Every row comes from one small tree of marks. The marks that hang from a mark follow it in brackets, in the order of their numbers. Every link used is in the known rows. Which tree was each row made from?
Known rows:
J91(J603 J951(J956(J668))): [-4.23  3.16 -2.02  2.58 -0.34  0.99 -1.64 -3.73  0.69  0.32 -1.21  0.79
 -1.80 -1.20 -1.95 -3.58 -4.51  1.39  2.24 -1.99  2.56 -2.86  1.20  0.51]
J951(J956(J603 J668)): [-0.28  2.47  1.61  0.44 -3.46 -0.04 -0.03 -0.86 -1.68  0.03  2.01 -1.84
 -0.86 -0.70 -0.26  0.36 -1.71  1.07  2.23 -0.76  2.39 -0.96 -0.19 -0.57]
J534(J186(J91(J951(J956)))): [-1.78  0.60 -0.98 -2.23  0.47 -2.28  2.44 -0.01  1.62  2.23 -0.45 -1.02
 -1.12 -1.01 -1.51 -0.48  0.89  0.56 -0.44 -0.90  3.13 -1.68 -2.39  0.28]
J186(J534): [-1.68  0.37 -1.05  1.65  0.48  0.42 -1.33  1.05  0.21 -0.12 -0.84  1.62
 -0.77  0.39  0.06 -1.65  0.22 -0.73  2.86  0.95  0.31 -0.27 -0.10  1.46]
J639(J85 J668): [-1.26  0.32  0.65  1.66  0.40 -1.53 -0.34 -0.03  2.05  1.97 -0.66 -2.58
 -0.60 -3.22 -1.99  1.21  2.26  2.86  1.17 -1.73 -0.27  0.96  0.11 -2.97]
J956(J668): [-1.68  2.48  1.84 -0.74 -0.97  1.73  0.20 -1.36 -0.74  1.17  1.32 -1.80
  1.29 -0.45 -0.27  0.93  0.36  0.71  1.49 -0.66  0.24  1.63  1.96 -1.32]
J956(J85(J91(J951)) J668(J639)): [-0.47  1.74  1.14 -1.53 -2.08  3.64  0.21 -1.06 -2.69  1.48 -0.52 -0.14
  2.28 -1.01 -1.16  1.73  1.10  4.06  4.52 -1.04  0.63  0.78  3.12 -0.82]
J668(J91(J951)): [-1.57 -0.82 -1.38 -0.15  0.92  1.29 -0.40 -3.78  1.59  1.71 -0.07  1.81
  1.35 -0.18 -1.07 -2.62 -1.02  2.21  0.02 -0.92 -1.61 -0.22 -0.18 -1.08]
J668(J91 J639(J85(J956(J603)) J951)): [-0.18 -2.27  3.03  2.40 -1.97  1.29 -0.02 -3.81  0.40  2.82  2.73  0.15
 -0.23 -0.86 -0.58  3.23 -1.26  3.46  2.29  2.00 -0.43  2.09 -1.36 -4.68]
J668(J91 J639(J85 J603 J951)): [-0.31 -2.01  3.22  2.75 -1.40  0.59  0.23 -4.21  0.31  4.17  3.20 -0.67
  1.16 -1.63 -3.71  3.32 -0.33  3.49  1.96  1.75 -1.81  3.51 -2.69 -4.35]
J534(J186(J91(J603 J951))): [-3.40  1.41 -1.19 -1.45  0.79 -1.21  2.29 -0.44  2.97  3.43 -1.20 -0.89
 -1.04 -0.94 -1.53 -0.84 -0.54  1.28 -0.42 -0.74  3.31 -1.12 -1.52  0.30]
J639(J85 J668(J91) J951): [-2.11 -0.84  1.63  3.89 -0.10 -0.67  0.74 -2.75  2.87  3.99  1.44 -2.48
  0.65 -3.47 -3.98  0.67  1.90  3.59  1.78 -2.28 -2.32  1.65 -1.23 -4.90]
J91(J603 J951(J956(J85(J639) J668))): [-4.04  2.50 -2.21  2.66 -0.29  0.89 -1.73 -2.60  0.66 -0.25 -1.94  1.20
 -0.19 -1.23 -2.32 -2.68 -4.70  2.39  3.27 -1.69  2.17 -3.51  1.27  2.04]
J186(J91 J534): [-2.30  1.42 -2.09  0.68  1.05  0.40  1.13 -0.35  0.80  0.67 -0.70  1.07
 -1.03 -0.34 -0.04 -1.65  1.05 -0.04  0.90  0.78 -1.32  1.68 -0.90  2.03]
J186(J91(J603 J951(J956(J85(J639)))) J534): [-4.60  2.45 -4.17  2.93  0.98  0.13 -0.24 -1.43  1.51 -0.02 -2.75  2.55
 -1.49 -1.21 -1.63 -3.72 -2.48  1.24  2.79 -0.17  0.19 -1.32 -0.65  3.83]
J668(J91(J603 J951)): [-3.12  0.44 -2.06  1.22  0.80  1.68 -0.88 -4.52  2.58  2.59 -0.41  1.85
  0.66  0.09 -1.29 -3.72 -3.36  2.92  0.64 -0.96 -0.98 -0.89  0.51 -0.82]
J951(J956): [ 1.18  0.35 -0.84  0.38 -1.17 -2.29 -0.57 -0.53 -1.69 -1.96  1.27 -0.24
 -1.87  0.18 -0.23 -0.91 -0.59 -0.43  1.12 -0.79  0.93 -3.10 -1.12  0.54]
J186(J91(J951) J534): [-3.62  1.48 -3.00  1.32  1.75  1.36  0.73 -1.41  1.37  0.63 -2.05  2.36
 -1.18 -1.46 -1.05 -3.15  0.35  0.14  0.60 -0.01 -0.68  1.36 -0.88  2.03]
J668(J639(J85 J951(J956))): [ 0.08 -1.95  2.88  2.40 -1.73 -0.95 -0.46 -1.83 -1.17  0.38  2.11 -1.10
 -1.75 -1.93 -1.70  3.83 -0.48  1.29  1.98  1.43  1.28  0.52 -1.78 -2.47]
J951(J956(J603 J668(J91 J639))): [-0.01  1.78  2.47 -0.48 -3.98  0.60 -0.16 -2.58 -1.68  0.55  2.67 -1.35
 -0.59 -0.25 -0.07  1.44 -1.91  2.10  2.63  0.66  1.70 -0.18 -0.41 -2.14]
J668(J91(J603) J639): [-1.19 -0.03  1.15 -0.57 -1.45  1.64 -0.91 -4.24  0.80  1.93  0.99  0.68
  0.09  1.08  0.13  1.26 -2.60  2.88  1.63  2.81 -0.59  0.90  0.40 -3.13]
J85(J956(J603 J668)): [-0.10  2.64  1.55  1.56 -2.66  2.67  0.60 -0.09 -1.10  0.20  0.76 -0.12
 -0.78  0.40  2.26  0.95 -1.41  0.39  2.47  0.22  2.21  0.86  1.49 -2.19]
J668(J639(J85 J603 J951(J956))): [ 0.40 -1.09  3.15  3.69 -2.08 -0.82 -0.07 -1.91 -1.42  1.30  2.42 -1.31
 -1.08 -2.39 -3.59  4.09 -0.22  1.21  2.44  1.56  0.81  1.98 -3.24 -2.79]
J668(J639(J85(J91) J603)): [ 0.43  0.07  2.05  1.59 -2.21 -0.14 -0.40 -0.55 -1.77  2.68  1.03 -0.63
 -0.39 -1.99 -1.72  3.59  0.85  1.82  1.94  0.95  0.70  2.69 -1.14 -2.83]
J956(J668(J639(J951))): [-1.62  1.82  4.06 -0.30 -2.18  2.71  0.50 -2.30 -1.58  0.95  1.94 -1.82
  0.94 -0.87 -0.96  3.50  0.23  0.54  2.17  1.31  0.64  3.04  1.35 -3.44]
J668(J639(J85 J603)): [ 0.20 -0.80  2.76  1.70 -1.30 -0.15 -0.51 -1.09 -0.72  1.68  1.13 -0.93
 -0.47 -1.97 -2.12  4.50 -0.01  1.91  1.56  2.19  0.77  3.07 -1.72 -2.24]
J956(J85(J639) J603): [ 0.24 -0.63  1.18  1.02 -2.18  0.92  0.14  3.34  0.67  0.47 -2.11  0.21
  3.32 -1.06 -0.42  2.51 -2.31  3.60  2.17  1.28  1.23  0.33 -0.41  2.82]
J85(J639): [-1.12  0.54  0.26  0.46 -0.75 -1.60 -1.08  2.07  0.04 -1.35 -1.24  0.38
  2.35 -0.71  0.72  1.69 -0.76 -1.68  0.22  1.29  0.17  0.06 -0.47  0.58]

Write each row's tree:
[-2.36  1.58  0.79 -0.38 -0.76  1.59 -0.40 -1.30  0.51  2.02  0.21 -0.95
  5.07  0.32 -1.49  0.98 -2.00  4.82  4.45 -0.17 -1.46  0.00  2.48  1.01] => J956(J85(J639) J668(J91(J603)))
[-1.72  2.22  4.67 -1.23 -4.18  4.00  0.38 -2.86  0.01  3.56  2.20 -1.74
  1.89 -0.77  0.26  3.32 -1.87  3.69  1.99  2.06  1.10  4.25  1.25 -4.00] => J956(J603 J668(J91 J639))
[-1.61 -0.69  1.84  4.57 -0.95 -1.91 -0.03 -2.20 -0.39  2.24  3.57 -2.71
 -0.90 -3.01 -3.57  0.89 -0.47  2.06  2.57 -2.62  0.60 -0.78 -1.43 -1.11] => J639(J85 J951(J956(J668)))
[-3.24  1.81 -2.87  1.82  0.53  0.69  0.65 -1.42  0.85  0.23 -1.56  2.03
 -2.07 -1.59 -0.97 -3.28 -0.63  0.36  1.15 -0.01  0.26  0.27 -1.60  2.47] => J186(J91(J951(J956(J603))) J534)
[-2.18  0.54 -0.58 -2.43  0.78 -1.44  2.59  0.13  2.16  2.88 -0.89 -0.95
 -0.52 -1.09 -1.45 -0.14  1.05  0.78 -0.85 -0.65  2.77 -0.51 -1.98  0.04] => J534(J186(J91(J951)))
[-2.45  1.40 -0.55 -1.94  0.20 -1.87  2.46  0.30  2.42  3.56 -0.19 -1.81
 -0.90 -0.25 -0.92  0.05 -0.13  1.17 -0.12 -0.24  2.90 -0.98 -1.58  0.22] => J534(J186(J91(J603)))
[ 0.43  2.39 -1.02  0.24 -2.39 -0.50 -0.34 -0.85 -2.77  0.11  1.31 -1.05
 -0.17  0.23 -1.19 -1.20 -0.67  2.66  4.61 -2.73  0.98 -3.51  1.33  1.16] => J951(J956(J85(J91(J603)) J668))
[-0.85  1.32  1.14  3.68 -0.20 -1.38  0.32 -0.22  1.62  3.39 -0.04 -2.94
  0.15 -3.82 -4.51  1.70  2.42  2.75  1.78 -1.72 -0.94  3.09 -1.84 -3.39] => J639(J85 J603 J668)
[-0.47  1.97 -2.38  1.09 -2.42  0.34 -0.54 -0.12 -2.05  1.34 -0.87  1.57
 -0.89 -1.45 -0.04 -3.04  0.05  0.27  1.31 -3.53  1.48 -1.96  0.27 -0.57] => J85(J91(J951(J956(J603))))
[-0.57  2.91 -1.25  5.12 -1.22 -0.47  0.17 -0.21 -0.17  3.34 -1.05 -0.70
 -1.19 -3.80 -2.94 -0.42  3.03  1.98  3.25 -3.81  0.06  1.42 -0.70 -4.72] => J639(J85(J91(J951) J956) J603 J668)
[-2.54  0.52 -2.36  1.42  0.19  0.45 -1.10 -4.85  1.68  1.74  0.02  1.72
 -0.28  0.26 -1.38 -4.09 -3.62  2.70  1.28 -1.36 -0.53 -2.47 -0.08 -0.45] => J668(J91(J603 J951(J956)))
[-1.24  0.46 -1.23  1.62 -0.85  0.41 -0.72 -1.45  0.21 -0.77 -1.32  1.51
 -1.47 -1.73 -1.17 -2.09 -2.37  0.53  0.28 -1.26  2.29 -1.82 -1.02  0.52] => J91(J951(J956(J603)))
[-1.47 -0.99  0.43  4.71 -1.07 -1.08  0.18 -0.59 -0.27  4.41  1.95 -1.30
 -0.22 -2.96 -2.63 -0.09  0.96  1.88  1.68 -3.56 -0.15  0.24 -0.88 -1.53] => J639(J85(J91) J951)
[-1.62  2.45 -2.13  1.58 -3.33 -1.31 -1.65  1.97 -2.01  0.08 -2.10  1.92
  1.36 -2.13  0.63 -1.32 -0.74 -1.44  1.46 -2.22  1.67 -1.97 -0.17 -0.06] => J85(J91(J951(J956(J603))) J639)
[-0.66  0.50 -1.81  1.78  0.03 -0.43 -0.81 -0.61 -0.21 -1.77 -2.31  1.50
  0.43 -1.93 -3.03 -1.46 -0.73  0.82  1.98 -1.41  0.81 -2.16 -1.13  0.82] => J91(J951(J956(J85(J639(J603 J668)))))
[-3.65  2.38 -2.29  2.44  0.02  1.40 -1.38 -3.32  0.59  0.27 -1.67  0.91
 -0.99 -0.93 -2.57 -3.29 -4.40  3.02  3.30 -2.07  2.25 -3.49  1.35  1.75] => J91(J603 J951(J956(J85 J668)))
[ 0.67  1.52  0.39  0.48 -1.88 -1.39 -0.37  0.25 -2.44 -1.38  1.13 -1.28
  1.47 -0.35 -1.98  1.01 -0.58  1.51  4.03 -0.74  0.51 -2.15 -0.42  1.47] => J951(J956(J85(J639(J603)) J668))
[-3.04  1.60 -3.34  1.47  1.12  0.14  0.48 -1.69  0.58 -0.34 -1.42  2.18
 -2.13 -1.26 -1.13 -3.50 -0.01 -0.12  1.23 -0.37 -0.34 -0.24 -1.43  2.39] => J186(J91(J951(J956)) J534)
[-0.55  0.98  0.78  3.19 -1.13 -0.47  0.05  0.43  1.72  1.48 -0.77 -1.77
 -1.82 -2.67 -0.18  1.58  1.15  2.63  2.21 -1.30  1.22  0.83  0.26 -3.79] => J639(J85(J956(J603)) J668)
[-1.39  0.07 -1.10 -2.36  0.69 -2.11  2.52  0.24  1.59  2.07 -0.81 -0.90
 -0.64 -0.82 -1.92 -0.42  0.85  1.75  0.30 -1.14  2.88 -2.11 -2.30  1.09] => J534(J186(J91(J951(J956(J85)))))
[-0.32  1.33  2.65  0.29 -3.76  0.15 -0.48 -2.68 -1.32  1.34  3.02 -1.96
 -0.73 -0.96 -0.50  1.70 -1.92  2.98  2.78  0.18  1.84 -0.24 -0.43 -2.17] => J951(J956(J603 J668(J91 J639(J85))))
[-1.99  0.91 -2.58  4.40 -0.40 -0.52 -1.30 -0.93 -0.04  2.95 -0.48  0.86
 -2.28 -1.76  0.17 -2.11 -1.17  2.39  2.74 -3.53  1.85 -1.98  1.25 -0.83] => J639(J85(J91(J603 J951) J956))
[ 0.02  1.11  0.16  4.22 -0.38 -0.91  0.38 -1.89  1.58  3.45  1.11 -1.63
 -0.18 -2.25 -3.14  0.69  1.91  3.36  2.93 -1.57 -1.91  2.18 -1.53 -5.16] => J639(J85(J956) J603 J668(J91))
[-0.86  1.46  1.13  0.13 -2.29 -0.86 -1.14 -3.65 -1.40  0.66  3.03 -1.62
 -1.18 -0.22 -0.91  0.63 -1.68  2.29  3.29 -0.30  0.93 -1.53  0.34 -1.91] => J951(J956(J668(J91(J603) J639(J85))))
[-2.81  1.55 -3.29  2.24  0.99 -0.18  0.43 -0.72  0.39 -0.41 -2.04  2.41
 -0.50 -1.59 -2.24 -2.52 -0.08  0.42  2.30 -0.03 -0.76  0.12 -2.16  3.33] => J186(J91(J951(J956(J85(J639(J603))))) J534)
[-4.77  2.74 -4.00  2.74  1.05  0.44 -0.04 -2.65  1.57  0.52 -1.92  2.30
 -2.74 -1.03 -1.28 -4.52 -2.17  0.67  2.06 -0.41  0.41 -0.95 -0.80  2.79] => J186(J91(J603 J951(J956)) J534)
[-5.34  2.61 -3.69  2.59  1.55  1.58  0.11 -2.24  2.28  1.49 -2.54  2.42
 -1.86 -1.24 -1.16 -4.08 -2.00  0.94  1.41 -0.10 -0.13  0.59 -0.18  2.58] => J186(J91(J603 J951) J534)
[-0.27  0.00  1.56  1.95 -1.87  0.28 -0.68 -1.07 -1.47  2.64  0.41 -0.13
 -0.47 -2.64 -2.10  2.95  0.56  1.87  1.90  0.57  0.97  2.61 -1.19 -2.68] => J668(J639(J85(J91(J951)) J603))
[-1.93  0.46 -1.26  2.94 -0.80 -1.46 -1.14 -0.43  0.31  4.31  0.52 -0.90
 -0.91 -1.96 -0.93 -1.07 -0.56  3.07  1.79 -3.12  0.88 -0.95  0.79 -0.13] => J639(J85(J91(J603)))
[-2.44  2.09 -1.01  0.41  0.06  1.27 -0.16 -2.89  2.78  1.51 -1.88  0.00
  0.35 -1.17 -1.54 -2.14  0.11  2.18  1.04 -1.15 -1.33  0.31  0.87 -3.66] => J639(J668(J91(J603 J951)))
[-2.00 -1.07  1.23  0.82 -0.88  0.39 -1.41 -4.49  1.61  3.57  1.58 -0.15
 -0.23 -0.38 -0.77  1.80 -2.68  4.75  2.05  1.85 -0.35  0.96  0.13 -2.96] => J668(J91(J603) J639(J85))
[-0.87  1.04  2.56 -0.65 -2.37  4.05  1.22 -1.32  0.55  3.78  1.14 -1.56
  3.95 -0.36 -1.34  1.29 -1.69  6.86  3.60 -0.37 -0.17  1.92  1.72  0.13] => J956(J85 J603 J668(J91))
[-2.03  0.85  1.45 -1.04 -0.72  4.09 -0.22 -4.09  0.14  2.19  0.07 -0.19
  2.82 -0.06 -2.14  1.20 -1.87  6.09  4.58  0.57 -0.48  0.85  2.77 -0.79] => J956(J85 J668(J91(J603 J951) J639))
